What can hang from each mark:
Q_428: Q_522
Q_203: Q_316 Q_498 Q_661
Q_316: Q_203
Q_15: Q_227 Q_661
Q_715: Q_522 Q_661
Q_661: Q_15 Q_203 Q_715 Q_758
Q_758: Q_661
Q_227: Q_15

Known rows, with every way that one mark hangs from another:
Q_715{Q_661{Q_15 Q_203 Q_758}}: [ 0.38 -0.85  2.40  2.48 -3.01 -0.77  2.40 -0.37  0.22  0.83 -0.81  0.31
 -0.26  1.83  3.96 -1.74 -3.05 -0.90  2.21  0.03  1.20  2.33]
Q_203{Q_316 Q_498 Q_661{Q_715 Q_758}}: [ 1.35  1.38  0.96  1.96 -2.59 -1.15  1.68  0.80  1.68  0.46 -1.60 -1.32
  1.45  0.34  6.54 -3.33 -0.78  3.70 -0.11 -0.08 -0.88  1.14]
Q_715{Q_522 Q_661{Q_15{Q_227} Q_203{Q_316} Q_758}}: [ 0.66  1.92  1.89  4.24 -3.46 -0.95  3.01 -0.23  0.90  0.26 -0.76 -1.45
 -0.05  1.05  7.17 -3.37 -3.73  0.00  3.91 -0.32  1.95  0.89]
Q_661{Q_15{Q_227} Q_758}: [ 0.11  1.38  2.29  1.61 -2.96 -0.04  1.64 -0.74  0.32  1.57 -0.18 -1.16
  0.78  0.59  2.81 -1.04 -1.49 -2.54  1.22 -0.25  2.02  3.26]
Q_15{Q_227 Q_661{Q_203 Q_715{Q_522} Q_758}}: [ 1.76  1.44  1.01  3.49 -3.92 -0.52  1.89 -0.49 -1.16  2.96 -0.70 -3.50
 -0.10  0.42  4.52 -1.22 -0.57  1.03  1.39 -0.20  1.37  1.67]
Q_758{Q_661{Q_15 Q_203}}: [-0.02 -0.64  1.98  1.62 -3.26 -0.96  1.77 -0.42  0.67  1.75  0.02  1.00
 -0.60  1.10  2.62 -0.43 -2.95 -0.10  2.16  0.34 -0.22  1.14]
Q_15{Q_227 Q_661{Q_203}}: [-0.42  0.79  1.77  2.83 -2.39 -0.86  2.35 -1.38 -0.34  2.47  0.36 -4.03
  0.51 -0.30  2.95 -0.31 -1.76 -0.16  1.83  0.92  0.24  1.15]
Q_227{Q_15}: [-0.46  0.23  1.87  0.09  0.06 -1.22  2.47 -1.25  1.26  0.50 -0.52 -0.98
 -0.62  0.03  0.83  0.56  0.02 -2.44 -0.03  0.42  0.22  1.73]
Q_203{Q_316 Q_498}: [-0.67  1.28  2.11  1.02 -0.26 -0.81  2.22  0.17  2.10 -0.18 -0.66 -1.91
  1.32 -0.05  3.71 -1.10 -2.36  2.57  0.38  0.52 -0.58 -1.17]
Q_203{Q_316 Q_498 Q_661{Q_15}}: [-0.38  2.20  1.36  2.41 -1.72 -1.59  2.66 -0.19  2.66 -0.83 -1.32 -1.40
  1.55 -0.42  6.28 -3.30 -2.03  2.26  1.75 -0.11 -1.04  0.82]
Q_15{Q_661{Q_203 Q_715{Q_522} Q_758}}: [ 2.13  0.21  0.29  2.96 -3.26 -0.59  2.07  0.01 -0.89  1.97 -1.43 -1.66
 -1.01  0.99  3.18 -0.47 -0.46  2.22  0.98 -0.59  1.19  0.93]
Q_203{Q_316 Q_661{Q_15 Q_715 Q_758}}: [ 1.03  1.70  0.84  2.08 -3.41 -0.92  1.96 -0.15  1.24  0.35 -1.56 -0.47
  0.33  1.20  5.99 -2.19  0.18  1.32  1.74 -0.29  0.86  1.62]
Q_661{Q_15 Q_715{Q_522} Q_758}: [ 1.83  1.38  1.32  1.82 -2.99 -0.26  1.75  0.74 -0.35  0.27 -2.06  0.45
 -1.20  1.64  3.19 -0.65  0.25  0.62  0.57 -1.49  2.03  1.62]
Q_227{Q_15{Q_661{Q_758}}}: [ 0.42  0.26  0.73  0.89 -1.52 -0.78  2.65 -1.78  0.97  1.21 -0.58 -1.88
 -0.69 -0.65  1.29  0.17  0.46 -2.79  0.55  0.25  1.52  3.25]
Q_227{Q_15{Q_661{Q_203}}}: [ 0.21  0.20  1.18  1.50 -1.17 -1.40  2.70 -2.22  0.70  1.88 -0.84 -1.99
 -0.75 -0.06  1.84 -0.01 -0.04 -2.00  1.37  0.25  0.57  2.14]
Q_316{Q_203{Q_498 Q_661}}: [ 0.27 -0.75  1.14  2.42 -1.29 -2.13  1.44  0.62  0.09 -0.15 -0.76 -0.60
 -0.18  0.07  3.33 -0.40 -2.54  2.72  0.12  0.73 -3.73  2.68]
Q_661{Q_15{Q_227} Q_203 Q_715 Q_758}: [ 2.01  1.17  2.79  2.40 -4.30 -0.43  0.57 -0.86 -1.41  4.15 -1.71 -0.59
  0.37  2.86  4.91 -1.91 -0.58 -0.44  1.53 -1.27  1.68  2.84]
Q_661{Q_15 Q_203{Q_316 Q_498} Q_715{Q_522} Q_758}: [ 2.94  2.47  1.64  3.35 -3.77 -0.82  1.18  0.06  0.19  2.39 -3.17  0.10
  0.43  2.66  7.18 -3.80 -1.54  3.12  2.10 -2.42  1.57  0.55]
Q_428{Q_522}: [-0.97 -1.40  1.40  0.47  0.36 -0.46  2.35  1.15  0.27 -1.50  0.25 -0.53
  0.27  0.12  0.68  1.47 -2.32  0.23 -1.04  0.38  0.57  0.23]
Q_661{Q_15{Q_227} Q_203{Q_498} Q_715 Q_758}: [ 2.32  1.56  3.10  2.64 -4.23 -0.62  0.45 -0.56 -0.98  4.17 -2.23 -0.73
  1.27  2.41  5.92 -3.18 -1.15  0.64  0.98 -1.67  0.89  3.08]
Q_15{Q_661{Q_203 Q_758}}: [ 0.90 -0.61  0.63  2.51 -2.84 -0.45  2.09 -0.85 -0.14  2.29 -0.43 -1.74
 -0.08  0.56  1.89 -0.36 -1.78  0.43  1.17  0.19  1.14  1.88]
Q_227{Q_15{Q_661{Q_715{Q_522} Q_758}}}: [ 1.35  0.93  0.49  1.31 -1.89 -0.87  2.66 -1.10  0.39  0.92 -1.42 -1.72
 -1.41 -0.31  2.32 -0.04  1.65 -1.34  0.45 -0.32  1.61  2.56]

Rows:
[ 1.51  0.88  1.44  2.02 -3.09 -1.22  1.65  0.77  0.70  0.43 -2.13 -0.05
  0.87  0.49  5.20 -3.17 -0.28  2.02 -0.44 -0.89 -0.84  3.43]	Q_203{Q_498 Q_661{Q_15 Q_715 Q_758}}
[-0.13  0.18  1.40  2.82 -2.36 -1.83  1.64 -0.34 -0.39  0.26 -0.37 -0.87
 -0.67  0.42  3.63  0.15 -1.83  0.13  1.90  0.72 -2.32  3.41]	Q_316{Q_203{Q_661{Q_15{Q_227}}}}
[ 0.42  1.07  2.56  1.84 -4.28 -0.85  1.32 -0.70  0.24  2.90 -0.40 -0.25
 -0.22  1.68  5.52 -1.05 -1.49  0.78  2.87  0.28  0.22  0.29]	Q_758{Q_661{Q_15{Q_227} Q_203{Q_316} Q_715}}
[ 1.35  1.99  0.91  2.96 -3.59 -1.13  2.10  0.54  0.26  0.19 -1.23 -1.13
  0.00  0.35  5.34 -2.47 -0.02  0.52  0.92 -0.61  0.34  3.00]	Q_203{Q_661{Q_15{Q_227} Q_715{Q_522} Q_758}}
[ 0.38  2.31  1.70  2.16 -2.22 -1.55  2.22  0.19  1.88 -0.38 -2.14 -1.12
  1.07  0.38  6.94 -3.01 -0.40  3.27  1.22 -0.43 -1.13  0.57]	Q_203{Q_316 Q_498 Q_661{Q_15 Q_715}}
[ 1.12  1.39  1.74  4.06 -2.88 -1.10  3.02  0.36  1.32 -0.29 -1.63 -0.44
  0.04  1.10  6.96 -3.89 -4.11  1.69  3.14 -0.88  1.31  0.68]	Q_715{Q_522 Q_661{Q_15 Q_203{Q_316 Q_498} Q_758}}
[ 1.08  1.70  0.85  2.58 -3.33 -0.17  2.27 -0.01 -0.65  1.42 -0.33 -3.70
 -0.29 -0.59  3.51 -0.31  0.35  0.43  0.65  0.28  1.70  1.74]	Q_15{Q_227 Q_661{Q_715{Q_522} Q_758}}
[ 1.73 -0.54  0.83  2.22 -3.36 -0.40  1.65 -0.48 -1.05  2.80 -1.21 -1.49
 -0.54  1.32  2.64  0.01 -0.14  1.53  0.64 -0.16  1.05  1.54]	Q_15{Q_661{Q_203 Q_715 Q_758}}
[-0.88  0.89  3.22  2.87 -2.45 -1.17  2.86 -1.08  0.79  0.73 -0.32 -1.72
  0.26  1.28  5.90 -1.79 -3.05 -0.60  3.61  0.75  0.75  0.38]	Q_715{Q_661{Q_15{Q_227} Q_203{Q_316}}}
[ 1.24  0.48  1.54  2.13 -3.02 -1.24  1.58  0.91  0.78  1.56 -0.81  0.03
 -0.44  1.02  5.29 -1.57 -2.42  4.15  1.27  0.05 -1.11 -1.36]	Q_758{Q_661{Q_203{Q_316 Q_498} Q_715{Q_522}}}
[ 0.06  1.51  2.70  4.05 -2.16 -1.62  3.28  0.24  0.67 -0.54 -1.09 -1.60
 -0.14  0.39  6.22 -3.16 -3.90  0.98  2.68 -0.27 -0.10  0.68]	Q_715{Q_522 Q_661{Q_15{Q_227} Q_203{Q_498}}}
[ 1.27  0.10  1.26  2.70 -3.57 -1.50  0.83 -0.02 -1.16  1.29 -1.10 -0.36
 -0.86  1.28  4.50 -0.29 -0.64  0.56  1.25  0.14 -1.53  4.30]	Q_316{Q_203{Q_661{Q_15{Q_227} Q_715 Q_758}}}
[ 0.53  1.42  1.21  3.16 -3.57 -0.34  1.97 -1.62  0.14  3.36  0.26 -4.03
  1.16  0.05  4.67 -1.58 -1.97 -0.28  2.50  0.60  1.74  1.54]	Q_15{Q_227 Q_661{Q_203{Q_316} Q_758}}
[ 0.91  0.59  2.38  1.65 -3.79 -0.98  1.28 -0.15  0.64  2.32 -1.25  0.72
 -0.14  1.67  5.44 -1.65 -1.88  2.38  2.11 -0.26 -0.43  0.06]	Q_758{Q_661{Q_15 Q_203{Q_316 Q_498} Q_715}}
[ 1.11  0.09  1.34  2.14 -2.39 -0.48  1.26 -0.62  0.62  2.74 -0.59 -0.71
  0.93  2.11  3.74 -1.63 -3.00  0.98  1.48 -0.14  1.14  0.53]	Q_661{Q_203{Q_316} Q_758}
[-0.19  1.00  1.56  2.11 -1.58 -1.69  2.54  0.31  1.74 -0.79 -1.26 -0.71
  1.03 -0.58  4.11 -2.66 -1.80  1.45  0.33 -0.17 -1.84  2.39]	Q_203{Q_498 Q_661{Q_15}}
[ 1.52  1.81  1.75  3.08 -4.01 -0.42  1.43 -1.02 -0.42  3.84 -0.97 -3.94
  1.30  0.53  6.17 -2.31 -0.82  1.69  1.55 -0.05  1.13  1.46]	Q_15{Q_227 Q_661{Q_203{Q_316 Q_498} Q_715 Q_758}}
[ 0.62  0.91  1.49  1.85 -3.43 -0.03  1.84 -0.51 -0.84  2.19 -0.11 -3.63
  0.08 -0.31  2.90  0.19  0.67 -0.23  0.36  0.70  1.42  2.25]	Q_15{Q_227 Q_661{Q_715 Q_758}}
[ 2.14  1.16  1.98  2.19 -3.94 -0.40  0.81 -0.83 -0.38  3.34 -2.32  0.34
  0.15  3.48  5.51 -1.86 -0.59  1.07  2.28 -1.49  2.08  1.06]	Q_661{Q_15 Q_203{Q_316} Q_715 Q_758}
[ 1.02  1.09  2.48  2.75 -3.72 -0.44  1.16 -1.32 -0.24  3.53 -0.76 -0.91
  1.06  1.89  4.08 -2.26 -2.64 -1.80  2.21 -0.92  1.75  3.26]	Q_661{Q_15{Q_227} Q_203 Q_758}
[-0.18 -0.60  1.54  1.45 -2.69 -0.93  1.75 -0.17  1.23  1.80  0.54 -0.03
 -0.13  0.90  3.22 -0.36 -3.35  1.54  1.96  1.10 -0.51 -0.63]	Q_758{Q_661{Q_203{Q_316}}}
[ 0.52 -0.55  2.27  2.46 -2.31 -0.91  2.31  0.13  1.15  0.96 -0.67 -0.88
  0.83  1.28  5.40 -2.64 -3.82  1.49  1.51  0.52  0.22  0.80]	Q_715{Q_661{Q_203{Q_316 Q_498} Q_758}}
